Known rows, with every step that occurs
T M Y W U: [-2.07  3.26  3.80  0.65 -1.11 -4.03 -1.62  0.70  0.79  0.71  0.07  0.10
 -2.41 -0.91 -2.25 -1.35 -1.62 -0.21  0.59  1.86  0.33]
Y W U M T J: [ 1.16  0.76  3.66  0.65  4.90 -6.58  1.21 -0.13  1.25  3.61 -1.27  2.02
 -2.60 -5.05  0.29 -4.13  0.24 -0.05  3.91 -0.52  0.33]
B Y: [-1.41  1.07  1.81 -0.86  0.03 -0.34 -3.06  0.58  0.52  0.35  2.03  1.96
 -2.25 -0.51 -2.35 -1.55  0.72 -1.32 -1.39  1.49  0.59]
U M T: [ 0.54  0.11  2.33 -1.94  2.64 -5.01 -0.77 -1.05  2.26  1.30  2.34  1.78
 -2.40 -3.83 -1.14 -2.35  1.32 -0.65  3.70  1.02  0.66]
B F: [-1.04  1.36  2.22 -2.05 -2.05 -1.88 -2.02  0.23  2.09  0.27  2.17 -0.65
 -2.23  0.08 -3.54 -1.84  0.34 -0.46 -0.45  0.78 -0.01]
M Y: [-1.99  3.25  1.72 -0.78 -2.36 -1.60 -0.97  0.09  1.13  0.87  0.82  1.15
 -2.16 -1.11 -2.94 -0.72 -1.15 -0.57  1.19  2.18  1.31]
T B U M Y W: [-2.28  4.63  2.04 -0.64 -0.96 -2.60 -3.61  1.07  2.02  2.61  0.78  1.86
 -3.08  0.64 -1.24 -0.67  1.86  0.42  1.49 -1.37  3.34]
M Y W T J: [-0.33  2.63  2.18 -1.49 -1.99 -3.18  0.93 -2.39  0.75  1.17 -2.81  1.00
 -2.22 -0.66 -2.80 -2.13 -1.48  0.48  1.91  0.84  1.26]
U J: [-1.22  2.28 -0.01 -2.66  1.82 -2.89  0.87 -0.38  1.67  1.07  0.92  0.31
 -1.62  0.17 -2.50 -1.43  0.51  0.39  0.85  1.26 -0.21]
W T B U M Y: [-0.83  2.40  1.71 -2.95 -1.58 -2.76 -2.54 -1.49  1.33  4.35  3.31  1.65
 -1.56  2.28 -3.06  0.89  0.85  0.23  3.01 -2.59  2.41]
W U M: [ 1.15  1.00  2.11 -1.24  5.03 -3.10  0.81 -0.21  1.36  2.85  2.12  2.14
 -0.87 -1.74 -0.55 -3.01  0.18 -0.49  2.44 -0.13  0.51]
Y W: [-0.50  2.31  2.17 -1.24  0.61 -2.24 -0.17  0.45  1.87 -1.06 -2.00  0.76
 -2.82 -0.67 -1.07 -3.72  0.05 -0.15 -0.40  1.63  1.63]
W T M: [-0.61 -0.26  2.86 -3.83  0.09 -2.96 -0.66 -2.76  1.05 -1.89  3.05 -0.10
 -0.90  1.70 -2.94 -2.56 -0.55 -0.04  0.66  1.94 -0.35]
T B Y W: [-3.13  2.23  2.40 -1.02 -1.12 -0.60 -4.87  1.93  1.81  0.06  0.68  1.61
 -2.94  1.26 -0.84  0.04  1.13  0.04 -4.31  0.40  1.67]
T B: [-2.75  1.99  2.43 -2.54 -0.54 -0.86 -1.73  1.37  2.03 -0.18  2.35  0.67
 -1.33  1.98 -0.77 -0.48 -0.13  0.47 -1.83  0.74  1.44]
B U M Y W T: [ 1.15  2.79  1.48 -1.71 -0.42 -4.14 -1.15 -2.18  1.18  3.32 -0.86  1.82
 -2.82 -0.09 -3.29 -2.58  1.04 -0.12  4.55 -1.52  2.61]
B U: [-0.43  2.24  2.11 -0.15 -0.27 -1.56 -0.46  1.58  0.55  1.57  0.72  0.55
 -2.78  0.45 -2.78 -4.30  0.54 -0.68  2.07 -0.37  2.04]
U M: [ 0.29  1.28  1.45 -2.76  3.57 -1.99 -0.48 -1.12  2.04 -0.55  2.29  2.01
 -1.39 -1.46 -0.95 -3.15  1.38 -0.47  1.91  1.34  1.05]
Y W T: [ 0.86  0.88  2.01 -2.98 -0.01 -3.31  0.54 -1.98  1.53 -0.11 -2.18  0.51
 -2.26  0.56 -2.11 -3.14 -0.42  0.09  0.51  0.44  1.36]
M Y W T: [ 0.05  2.53  1.85 -2.12 -3.18 -3.41 -0.17 -2.22  1.42  1.25 -2.25  0.60
 -2.56 -0.05 -3.31 -0.92 -1.35 -0.04  1.31  0.78  1.51]
W U: [ 0.02  1.41  2.54 -0.20  1.69 -2.54  1.31  1.14  0.82  2.79  0.77  0.79
 -1.45 -0.64 -1.39 -2.69 -1.65 -0.51  0.86  0.06  0.63]

Rows
[-2.56  2.10  1.58 -0.80 -1.06 -5.14 -1.40  2.02  1.71  4.82  2.17 -0.23
 -3.56  0.85 -2.80  0.60  1.57  0.85  2.05 -2.31  0.57] => M T B U J
[-3.00  1.06  3.56 -0.09 -2.20 -3.32 -5.10  2.09  1.71  1.68  0.61  1.29
 -4.01 -1.17 -0.93  1.14  1.15 -0.24 -2.50  0.08  1.28] => M T B Y W
[-0.37  0.36  3.16 -3.23 -0.23 -3.81 -0.82 -2.59  1.55 -2.62  0.26 -0.42
 -1.88  1.41 -2.35 -3.48 -0.03  0.25 -0.05  1.74  0.31] => Y W T M
[-0.68  2.14  0.58  0.27  2.61 -3.56 -1.06  1.24  0.87  4.16 -0.83  1.37
 -2.72 -0.89 -2.10 -0.23  0.66 -0.09 -0.85 -0.70 -0.55] => B Y W U J
[-1.63  0.35  2.85 -3.19 -0.86 -4.74 -4.65 -0.13  3.60  2.11  4.94  0.05
 -2.33 -1.34 -1.95  1.24  2.11  0.22  0.41 -0.94 -0.10] => U M T B F
[ 0.65  2.45  1.63 -2.58  1.37 -3.96  0.40 -3.87  1.12  1.13 -1.25  1.93
 -1.69 -1.67 -1.94 -2.46  0.45  0.36  3.32  0.36  1.23] => U M Y W T J
[-1.05  1.26  2.52 -3.78 -1.09 -2.63 -1.01 -1.02  2.38  0.35 -0.67  0.33
 -1.98  2.71 -1.02 -0.45 -0.27  0.94 -1.79 -0.77  1.69] => Y W T B
[ 0.15  2.19  2.69  0.20  1.83 -3.20  0.99  1.48  1.23  2.11 -2.27  0.79
 -2.29 -1.01 -0.61 -3.49 -1.08 -0.20  0.18  0.10  1.23] => Y W U
[-0.52  3.54  1.43 -1.31  0.70 -2.88 -1.67 -1.13  2.36  0.19 -0.50  2.22
 -2.43 -2.44 -1.47 -1.89  0.96 -0.36  1.92  1.75  2.04] => U M Y W
[-2.11  2.96  2.28 -2.97 -4.18 -2.83 -1.93 -1.07  2.11  1.64 -0.78  0.60
 -2.05  2.16 -2.16  1.74 -1.21  0.71 -1.07 -0.19  2.01] => M Y W T B
[-0.85  1.89  2.83 -2.22 -1.76 -2.83 -1.34  0.21  1.57  2.36 -0.85  0.11
 -2.81  3.80 -2.05 -2.09  0.55  0.67 -0.23 -2.58  2.63] => Y W T B U
[ 0.25  1.49  2.07 -3.20  1.30 -3.52 -1.66 -1.06  2.05  2.33  0.68  1.41
 -2.07  2.60 -1.29 -2.30  2.16  0.69  1.56 -3.13  2.66] => Y W T B U M
[ 0.18  0.83  1.86 -3.70  1.54 -2.68 -1.64 -1.38  1.51  3.04  3.43  1.41
 -1.21  3.00 -1.96 -1.47  1.89  0.34  2.01 -3.03  2.04] => W T B U M
[-0.85  2.84  0.15 -0.82  1.03 -2.99  0.64  0.81  1.03  2.98  0.77  0.20
 -2.72  0.94 -3.60 -2.68  1.42  0.24  2.61 -1.00  0.72] => B U J
[-2.52  2.63  2.57 -1.01 -1.18 -0.94 -1.92  2.48  1.21  1.89  2.20  0.57
 -2.31  2.71 -1.71 -1.76  0.67  0.14 -0.11 -1.32  2.53] => T B U
[ 0.20  0.32  1.82 -2.10 -0.53 -2.14 -2.40 -1.78  0.81  0.80 -1.00  1.53
 -2.74  0.36 -2.57 -1.60  0.49 -0.69 -1.16  0.20  0.88] => B Y W T
[ 0.91  0.02  3.08  1.01  3.34 -5.49 -2.78  0.50  0.98  4.61  0.54  2.70
 -3.36 -4.79 -0.87 -1.54  1.49 -1.10  1.90 -0.72  0.39] => B Y W U M T
[ 0.32  0.46  2.31 -2.88  0.92 -2.29  2.20 -2.47  0.54  0.71  0.25  0.66
 -0.92  0.33 -2.15 -3.61 -0.86  0.26  1.71  0.64  0.33] => W T J
[ 0.95  2.11  1.30 -3.06  0.26 -3.96 -0.57 -3.54  2.06  1.17 -0.71  2.01
 -1.98 -1.05 -2.50 -1.18  0.26 -0.13  2.92  0.74  1.68] => U M Y W T
[-0.96  0.69  3.41  0.00  0.46 -4.01  0.71  0.28  0.78  1.16  0.33  0.75
 -2.64 -3.39 -1.61 -3.32 -0.35 -0.20  2.64  1.47  0.18] => M T J
[-1.78  1.34  2.89 -2.87 -3.22 -3.00 -1.55 -2.82  0.89 -0.71  2.82  0.01
 -1.28  1.06 -4.15 -0.28 -1.37 -0.20  1.64  2.15 -0.20] => W T M Y
[ 0.00  2.63  1.98 -0.65  2.22 -3.29 -0.30 -0.30  1.09  3.93  2.01  2.43
 -1.15 -2.38 -1.64 -0.61 -0.87 -0.73  3.26  0.07  0.82] => W U M Y
[-0.95  3.69  2.75  1.16 -1.42 -3.57  0.06  1.24  1.04  3.38 -2.31  1.07
 -2.56 -1.69 -1.79 -1.15 -2.09 -0.41  1.07  0.32  1.42] => M Y W U
[-2.14 -0.12  2.62 -1.84  1.10 -3.10 -5.48  0.44  1.87  2.18  5.06  2.55
 -2.53 -1.82 -0.93  1.66  2.57 -0.64 -0.27 -0.31  0.54] => U M T B Y
[-2.90  3.44  3.13 -0.81 -2.68 -3.08 -2.55 -0.34  1.64 -2.15  0.32  0.04
 -2.72 -0.56 -2.58 -1.79 -0.53 -0.11 -0.02  3.58  0.94] => T M Y W
[-1.26  1.87  1.97 -0.16 -0.11 -1.16 -3.27  0.76  0.94 -0.20 -0.80  1.77
 -3.33 -0.94 -1.74 -2.25  1.21 -0.95 -1.98  1.43  1.15] => B Y W
